What can hang from each mark:
pones: dinur ruli
dinur: pones roge saset tago
roge: dinur ruli tunenor
ruli: saset
vikon: dinur tunenor

Known rows, with every way that one mark hangs from another:
roge{ruli tunenor}: [0, 7, -12, -4, -4, 7, 9, 3, -1, -12, -6, 0, -5, 0, -13, -1, -1, 3, 4, -5, 3, 3, 2, 3, -8, 1, -14, -7, -2, 1, -6]
pones{dinur{tago} ruli{saset}}: [12, 7, -5, 3, -10, -5, -4, 3, 1, 12, -18, 7, -2, -19, 8, 6, -9, -3, 14, 15, 6, 10, 7, -12, 15, -9, -18, -6, 3, -6, -5]
dinur{roge saset tago}: [-10, -2, 2, 3, -16, -7, -1, 16, 4, -13, 4, 0, 1, -19, 1, 0, 1, -5, 1, 16, 3, 3, 4, -7, -6, 13, 8, -5, 10, 6, 7]
roge{dinur{pones} ruli tunenor}: [4, 8, 2, 3, 1, 2, 6, -6, 5, -24, -14, -2, -10, 5, -13, -6, -2, -8, -4, -6, -2, -5, 0, 32, -2, -1, -15, -6, -9, 7, -10]
dinur{tago}: [-1, 3, -2, 8, -12, -2, 0, 3, 7, 0, -6, -1, 1, -5, 7, 1, 4, 2, 2, 2, 5, 5, 7, -4, 2, 4, -2, -5, 9, 1, -2]
vikon{dinur{roge saset tago}}: [-3, 4, 10, 6, -9, -7, -4, 20, 5, -8, 16, 0, -1, -19, -12, 7, -3, 2, -5, 15, 6, 3, 9, -19, 7, 12, 9, -5, 15, 6, 2]
vikon{dinur{saset tago}}: [2, 3, 12, 14, -11, -4, 0, 12, 8, -3, 17, 4, 2, -8, -18, 10, -6, 9, -10, 8, 5, 2, 9, -11, 16, 10, 13, -7, 11, -3, -3]
roge{dinur ruli{saset} tunenor}: [1, 6, 3, 0, -10, 7, 6, -15, 5, -19, -16, 6, -13, -6, -3, 1, -4, -8, 14, -16, 15, 9, 7, 23, 10, -2, -22, -15, -18, -1, -2]
dinur{roge}: [-4, 1, -3, -9, 2, -3, -3, 7, -3, -7, -2, -4, -3, -11, 5, -4, 4, -7, 4, 7, 1, 2, 0, -7, -9, 2, -4, 1, 2, 9, 5]
dinur{pones{ruli} saset}: [10, -4, 0, -3, 9, -10, -3, 9, 2, -1, 0, 6, 5, -2, -19, -6, -10, -4, -9, 20, -17, -8, -4, 6, 4, 2, 9, 3, -3, 1, -6]
pones{dinur{saset tago} ruli}: [2, 2, -3, 12, -15, -10, 2, 16, -3, 2, -2, 1, 3, -16, -9, 3, -10, 2, -1, 27, -3, 3, -1, -10, 2, -3, 4, -9, 9, -6, -1]
pones{dinur{roge tago} ruli{saset}}: [7, 8, -6, -6, -7, -8, -8, 11, -2, 6, -18, 3, -4, -29, 15, 3, -6, -10, 18, 22, 4, 12, 7, -18, 4, -7, -22, -6, 7, 2, 1]
vikon{dinur{pones roge saset} tunenor}: [7, 6, 15, -10, 16, -2, -4, 16, 2, 3, 8, 2, 2, -10, -28, 1, -7, 1, -19, 3, -5, -10, -3, -4, 11, 6, 2, 14, -1, 14, 2]
pones{ruli{saset}}: [10, 0, -3, -7, 5, -2, -4, -3, 3, 12, -15, 9, -2, -8, 3, 0, -8, -6, 15, 6, 2, 9, 5, -6, 16, -5, -11, -3, -12, -3, -2]
roge{ruli{saset} tunenor}: [5, 7, -6, -9, -6, 11, 7, -4, 0, -10, -9, 7, -7, -6, -7, 2, -6, -3, 14, -12, 9, 6, 7, 3, 5, 0, -21, -6, -9, -4, -5]
dinur{roge{ruli}}: [-13, 3, -5, -10, -6, 6, 2, 5, 5, -17, -11, -1, -6, -11, 7, -6, 4, -5, 11, -4, 7, 6, 2, -6, -15, 5, -16, -5, -1, 11, 0]
roge{dinur ruli tunenor}: [-4, 6, -2, 5, -9, 3, 10, -6, 3, -24, -13, -2, -11, 1, -9, -2, 0, -3, 3, -8, 8, 6, 2, 21, -4, -2, -14, -15, -12, 4, -2]
vikon{tunenor}: [1, 2, -1, -3, 4, 7, 3, 0, 4, 15, -11, 1, 2, 0, -3, 2, 1, 7, -2, -10, 3, 3, -2, 1, 4, -3, -7, 5, -8, 7, 3]
pones{dinur}: [3, 3, 1, 2, -2, -2, 0, 4, -10, 1, 2, -2, -1, -5, -2, 4, -5, 1, -4, 6, -3, -6, -6, -2, -2, -7, -6, 2, 7, -4, 1]
vikon{dinur{roge}}: [0, 7, 6, -5, 8, -5, -7, 12, -1, 0, 10, -3, -4, -11, -8, 5, -2, 0, -3, 8, 4, 2, 5, -19, 4, 1, -2, 1, 6, 10, 0]
dinur{pones roge tago}: [1, 4, 1, -4, 0, -8, -8, 12, 8, -7, -8, -3, -1, -12, 8, -7, 5, -9, -2, 12, -5, -4, 5, 0, -7, 6, -8, 6, 13, 11, -5]
ruli{saset}: [6, -1, 4, -5, -1, 5, -3, -8, 2, 3, -4, 8, -2, -6, 6, 3, -5, -5, 11, -7, 7, 2, 4, 1, 14, 0, -9, 2, -6, -4, 1]

Rows:
[-2, 2, 4, 13, -21, -5, 3, 11, -4, -7, 9, 2, 2, -14, -7, 6, -7, 3, -6, 14, 0, -5, -2, -4, 1, 2, 6, -4, 16, -7, 2]	pones{dinur{saset tago}}
[-1, 11, -10, -9, -16, 6, 3, 6, 7, -16, -16, 3, -8, -22, 6, 0, 2, -9, 20, -2, 15, 13, 14, -7, -3, 5, -26, -9, 2, 6, -2]	dinur{roge{ruli{saset} tunenor} tago}
[-6, 5, 0, -13, 4, 5, -2, 4, 7, -18, -14, 0, -4, -8, 2, -11, 3, -10, 2, -3, -3, -5, 0, 1, -13, 5, -17, 4, 2, 14, -7]	dinur{pones roge{ruli}}
[-7, 2, 3, 9, -15, 0, 13, -2, 1, -31, -2, 1, -9, -3, -21, -1, -5, -3, -1, -2, 6, 3, -1, 24, -2, 4, 0, -16, -12, -1, 2]	roge{dinur{saset} ruli tunenor}
[2, 9, 6, -9, 14, 2, -3, 12, 2, 13, -2, -1, -2, -10, -11, 5, 0, 6, -7, -4, 6, 4, 3, -18, 8, -1, -9, 6, -2, 16, 3]	vikon{dinur{roge} tunenor}
[13, 10, 6, -11, 16, -12, -3, 22, -9, -13, 26, -2, -2, -9, -38, 2, -11, -4, -19, 20, -14, -14, 0, -3, 4, 6, 6, 8, 9, 6, -5]	vikon{dinur{pones roge{tunenor} saset}}
[16, 16, 1, -5, 10, -12, -5, 21, 1, -5, 8, -6, -3, -11, -18, 2, 0, -3, -11, 17, -4, -6, 10, -9, 3, 4, -7, 4, 17, 10, -11]	vikon{dinur{pones roge{tunenor} tago}}
[-6, 8, -13, -13, -1, 2, 6, 11, -3, -19, -7, -5, -8, -10, -8, -4, 2, -5, 7, 2, 3, 4, 3, -4, -18, 2, -18, -5, 1, 9, -1]	dinur{roge{ruli tunenor}}
[2, 14, -10, -8, -4, -1, 2, 14, 7, -20, -14, -4, -6, -11, -4, -8, 5, -8, 3, 6, 0, -2, 7, 1, -15, 5, -21, -2, 11, 13, -10]	dinur{pones roge{ruli tunenor} tago}
[5, 4, 15, -7, 12, -8, -8, 16, -1, -10, 21, 1, 0, -11, -26, 1, -8, -4, -16, 13, -9, -14, 0, -5, 7, 9, 10, 9, 8, 8, -3]	vikon{dinur{pones roge saset}}
[17, 4, 0, -2, 3, -7, -7, 0, 14, 10, -22, 10, 0, -9, 7, -2, -5, -8, 9, 10, -3, 4, 10, 1, 18, -1, -15, 1, -1, 0, -12]	dinur{pones{ruli{saset}} tago}
[1, 0, 7, 9, -7, -9, 6, 0, -6, -21, 9, -3, -6, -3, -23, 3, -6, -5, -8, 9, 0, -1, -3, 24, 2, 2, 12, -10, -10, -3, 5]	roge{dinur{saset} tunenor}
[0, 1, 5, 18, -20, -10, 7, 4, 3, -20, 3, -3, -4, -6, -15, 4, -3, -3, -5, 11, 6, 4, 4, 21, 4, 5, 10, -15, -1, -2, 4]	roge{dinur{saset tago} tunenor}
[4, 2, 12, 15, -7, -7, -4, -6, 14, -11, -16, -1, -3, -1, 8, -3, 3, -9, -5, 0, 0, -2, 4, 25, 8, 2, -5, -3, 1, 5, -7]	roge{dinur{pones tago}}
[8, 15, -20, -5, -2, -17, -1, 25, -11, 0, -10, -10, -5, -22, -7, 1, -3, -5, 5, 36, -5, 7, 3, -18, -13, -9, -15, -7, 15, 5, -2]	pones{dinur{roge{tunenor} tago} ruli}
[4, 0, -2, -3, 0, -14, -6, 21, 7, -8, -7, 1, 3, -17, -6, -9, -3, -10, -2, 30, -10, 0, 2, -4, -3, 9, 5, 0, 8, 10, -4]	dinur{pones{ruli} roge saset tago}
[-4, 5, 11, 14, -14, 2, 2, -9, 21, -21, -25, 3, -7, -1, 9, -6, 4, -7, 1, -11, 7, 2, 6, 25, 3, 4, -16, -11, -2, 9, -12]	roge{dinur{pones tago} ruli}
[19, 12, 3, 3, 15, -2, -4, 12, 15, 26, -18, 3, 3, -1, -16, 2, -4, 10, -10, 5, -3, 3, 8, -11, 23, -4, -11, 4, 2, 12, -14]	vikon{dinur{pones{ruli} tago} tunenor}
[11, 6, 16, 7, 2, 1, 0, 12, 13, 11, 3, 6, 6, -4, -25, 6, -6, 12, -19, -2, -1, -7, 4, -2, 22, 6, 4, 7, 6, 6, -7]	vikon{dinur{pones saset tago} tunenor}
[-6, 3, 2, 5, -19, -8, -2, 19, -6, -14, 8, -3, 0, -24, -1, 3, -4, -5, -3, 20, 1, -3, -2, -11, -9, 5, 4, -3, 19, 1, 7]	pones{dinur{roge saset tago}}
[24, 7, 9, -10, 20, -6, -10, 0, 6, 15, -4, 13, -2, -4, -15, 4, -14, -4, 0, 7, -4, -2, 8, -8, 31, -5, -11, 4, -7, 0, -14]	vikon{dinur{pones{ruli{saset}}}}
[12, 5, 17, -1, 15, 2, -1, 8, 5, 11, 10, 6, 6, 1, -32, 5, -10, 9, -22, -5, -6, -12, -3, 2, 21, 3, 7, 12, -3, 5, -5]	vikon{dinur{pones saset} tunenor}
[8, 3, 9, 14, -9, -12, 3, 4, 5, -21, 1, -1, -3, -3, -18, -1, -5, -7, -13, 13, -6, -6, 2, 31, 6, 6, 9, -6, 2, 0, -4]	roge{dinur{pones saset tago} tunenor}
[-15, 5, 1, 4, -26, 1, 5, 17, 1, -24, -3, 0, -3, -26, -1, 0, -3, -3, 5, 10, 7, 2, 1, -10, -14, 7, -10, -8, 15, 4, 2]	pones{dinur{roge{ruli} saset tago}}
[3, 7, 0, 15, -13, -9, 3, 0, 4, -13, -9, -6, -7, -3, -4, 3, 2, -3, 0, 6, 7, 8, 7, 18, 2, 0, -4, -14, -1, 1, -1]	roge{dinur{tago} tunenor}
[4, 13, -12, -2, -8, -10, 0, 20, -12, -8, 1, -10, -4, -20, -2, 4, 0, -4, 0, 21, -1, 0, 2, -10, -14, -4, -14, -2, 19, 4, 1]	pones{dinur{roge{tunenor} tago}}
[10, 12, -19, -14, 9, -14, -1, 21, -19, 0, -4, -9, -5, -17, -14, 0, -6, -7, 2, 33, -9, 2, -4, -13, -15, -12, -13, -1, 7, 5, 0]	pones{dinur{roge{tunenor}} ruli}
[15, 4, 7, 8, 3, -13, -5, 16, 11, 5, 5, 5, 3, -6, -25, 3, -11, 4, -12, 21, -8, -3, 8, -9, 20, 4, 9, -2, 8, 2, -13]	vikon{dinur{pones{ruli} saset tago}}
[-7, 14, 3, -1, -5, 11, 3, 12, 18, 4, -18, 0, -4, -15, -2, 4, 5, 10, 3, -14, 18, 13, 13, -21, 5, 4, -24, -4, 3, 19, -4]	vikon{dinur{roge{ruli} tago} tunenor}
[-6, 3, 12, 13, -26, 9, 2, -17, 21, -17, -27, 10, -10, -12, 18, 1, 1, -7, 19, -19, 24, 16, 13, 16, 15, 4, -22, -18, -11, 1, -3]	roge{dinur{tago} ruli{saset}}
[3, -2, -3, 3, -4, -10, 1, 12, -11, 1, 4, 1, 2, -11, -17, 2, -14, 0, -4, 25, -10, -2, -8, -6, 0, -6, 5, -3, 2, -5, 1]	pones{dinur{saset} ruli}
[-5, 9, 0, -4, -21, 7, -1, 5, 5, -12, -19, 5, -7, -30, 18, 2, -1, -9, 19, -2, 15, 8, 8, -12, -2, 0, -31, -7, 10, 3, -1]	pones{dinur{roge{ruli{saset}} tago}}
[7, 6, -10, 8, -8, -9, -1, 12, -1, 8, -13, -2, 0, -12, 2, 3, -5, 2, 3, 21, -2, 6, 3, -12, 1, -8, -9, -6, 10, -1, -5]	pones{dinur{tago} ruli}
[8, -2, 0, 6, -4, -12, -3, 13, 9, -1, -7, 4, 4, -6, -12, -5, -5, -3, -5, 23, -11, -2, 3, 2, 6, 6, 8, -2, 4, 0, -8]	dinur{pones{ruli} saset tago}
